Each row comes from the steps of one path. Every step used is in the known rows, and no mark comes twice. Write the path behind each row, first mark first.
In the rows, zero is written as 128.
Known rows
zefi vakasat: [127 110 112  79 112 113 114 145 135 126 127 126 147 141 120 111 116  75
 103 120 149 155 130 149]
vakasat gevid tefi: [ 76  93 108 138 125 132 118 116 126 137 116 124 167 110  86 108  97 121
 169 123 129 136 152 133]
tefi gevid ragef zefi buno: [100  92 162  56 125 240 188  91 119 163 170  91 147 146  88 124  92 108
 191 139 119 188 174 188]
vakasat zefi: [140 143 131  76 145 136 139 170 110 132 123 107 101 179 137 114 118 107
 124 128 126 125 128 126]
ragef zefi buno gevid tode: [102 145 144  60 155 176 156 118 102 138 164 114 215 108  97 145 116 150
 182 141 185 144 146 177]
vakasat zefi buno gevid tefi: [ 74 131 101 107 168 173 144 188 112 113 143  85 127 129 138  94 116 126
 171 128 137 102 128 109]
buno zefi ragef gevid tode: [111 171 145  85 126 178 122 139  99 145 100 190 211 148 132  93  95 130
  88 107 191 162 116 175]
ragef zefi vakasat gevid: [107 101 123  65 131 121 119  92 110 138 149 119 200 108  76 142  95 116
 150 112 147 147 166 183]
vakasat zefi ragef gevid buno: [137 167 124  68 152 147  91 178 106 134 119 135  65 202 151  94 124  98
  68 103 127  80 139 127]
buno gevid ragef: [107 113  92  98 125 113 148  95 176 128 159 116 128 180 125 117 137  73
 123 130 117 114 146 121]
ragef zefi buno gevid: [ 74 131 132  81 173 168 136 101 114 131 173  92 183 126  98 136 116 151
 188 121 159 125 160 161]
buno zefi ragef: [ 90 144 112 114 160 183 101 138  83 125 124 164 179 155 112  97 103 150
 108  90 168 161 139 195]
buno gevid: [101 137  90 110 143 103 123 137 151 116 148 112 120 157 121 117 130 118
 128 118 152 111 142 129]
tefi gevid: [115 118 110  86 115 166 134 170 130 146 129 106  97 151 113 110 106 114
 136 126 139 171 153 156]
buno zefi ragef gevid: [ 92 156 137 106 141 174 106 123 111 139 107 170 175 162 138  82  98 139
  88  82 171 141 127 161]
zefi buno gevid tefi: [ 49 112  99 128 151 164 129 144 139 118 143 103 161 112 114  97 116 133
 181 128 149 126 141 119]
gevid buno zefi: [109 123  96 116 125 146 100 120 107 124 136 151 115 154 117  96 102 122
  78 100 143 153 152 171]
vakasat gevid ragef zefi: [105  93 145  80 134 143 162  24 132 155 159 116 181 151  71 147 107 103
 164 131 109 141 179 172]
ragef gevid tode: [147 154 161  77  96 122 144 128 144 162 100 156 163 159 138 116 109 101
 107 142 163 152 122 125]
zefi buno: [105 126 165  91 138 167 141 111 118 149 135 116 165 133 103 128 106 129
 164 131 147 162 140 130]
ragef zefi vakasat gevid buno: [119  93  95  71 128 109  92  89 114 130 162 123 153 114  73 137 105 107
 117 110 141 131 186 189]
tefi gevid ragef: [123  98 117  81  98 174 163 130 155 149 141 111  94 178 109 108 108  66
 126 140 109 174 157 156]
ragef gevid buno zefi: [108 133 116 108 105 135 101 102 138 143 123 157 108 165 138  84  96 107
  68 106 144 141 140 139]

Write each row's path
[111  95 120  59 121 201 173 114 132 155 158 104 125 170 103 115 104  87
 159 136 117 178 184 196] -> tefi gevid ragef zefi
[108 115  76 102 110 182 108 157 117 132 138 133  74 146 109  90  92 119
  89 106 142 178 161 186] -> tefi gevid buno zefi
[ 90 115 134  97 131 154 166  75 166 138 171 105 152 153 111 125 125 101
 150 137 123 133 138 114] -> zefi buno gevid ragef
[125  84 123  48 120 151 148  88 130 134 156 122 174 164 113 115 117  47
 123 125 122 160 157 182] -> gevid ragef zefi vakasat
[ 57 132 101 132 138 200  98 158 104 133  97 171 180 142 143  50  93 132
 112  86 166 142 133 159] -> buno zefi ragef gevid tefi
[ 98 119 172  74 160 195 151  96  94 151 153 105 186 128  94 134 103 156
 188 127 151 161 164 173] -> ragef zefi buno
[114 131 135  74 150 159 179 114 142 131 167  89 117 176 128 123 124  91
 146 139 105 109 121 104] -> vakasat zefi buno gevid ragef
[120  79 104  37 100 185 159 135 139 139 160 104 139 149 107 111 101  51
 127 125 122 182 172 200] -> tefi gevid ragef zefi vakasat
[ 91 138 129  99 150 142 137 118 142 129 155 101 154 132 115 127 121 137
 164 128 151 120 134 115] -> zefi buno gevid
[121 117  88  89 106 154 106 173 137 137 142 112  48 154 109 101 106 101
 113 126 129 155 169 166] -> tefi gevid buno
[113 113 103  90 113 139 105 138 113 122 123 150 173 133 123  91  92  97
  84 102 161 180 123 173] -> buno zefi vakasat
[123 103 125  89 108  97 113  99 130 134 130 124 168 110  85 136 101  98
 123 116 140 144 141 141] -> zefi vakasat gevid
[109 155 129  80 170 148 151 160 116 126 154  84 111 149 126 126 117 131
 154 128 141 105 126 108] -> vakasat zefi buno gevid
[154 190 155  51 144 158 141 194  95 149  99 153 151 181 151 107 114 108
  92 127 160 121 105 142] -> vakasat zefi ragef gevid tode
[130 169 157  75 128 150 125 155 119 154 102 172 187 162 134 115 112 109
 101 125 177 141 123 148] -> zefi ragef gevid tode
[ 99 101 178  66 143 201 178  48 115 160 164 113 191 155  95 129 104 105
 180 138 122 168 164 168] -> gevid ragef zefi buno
[ 96 113  95  81 148 138 151  81 153 125 175 111 155 171 114 122 133  90
 148 128 126 119 168 168] -> buno gevid ragef zefi
[132 113 137  45 114 125 132 109  97 145 139 137 235  93  70 153  95 110
 145 130 169 175 154 199] -> ragef zefi vakasat gevid tode
[ 64 113  63 135 140 125 112 167 150 110 136 115 134 138 131  90 126 112
 147 121 145 111 150 128] -> buno gevid tefi
[129 171 143  71 158 155 125 177 109 142 109 128 112 193 157  98 113 110
 103 105 134 100 120 124] -> vakasat zefi ragef gevid
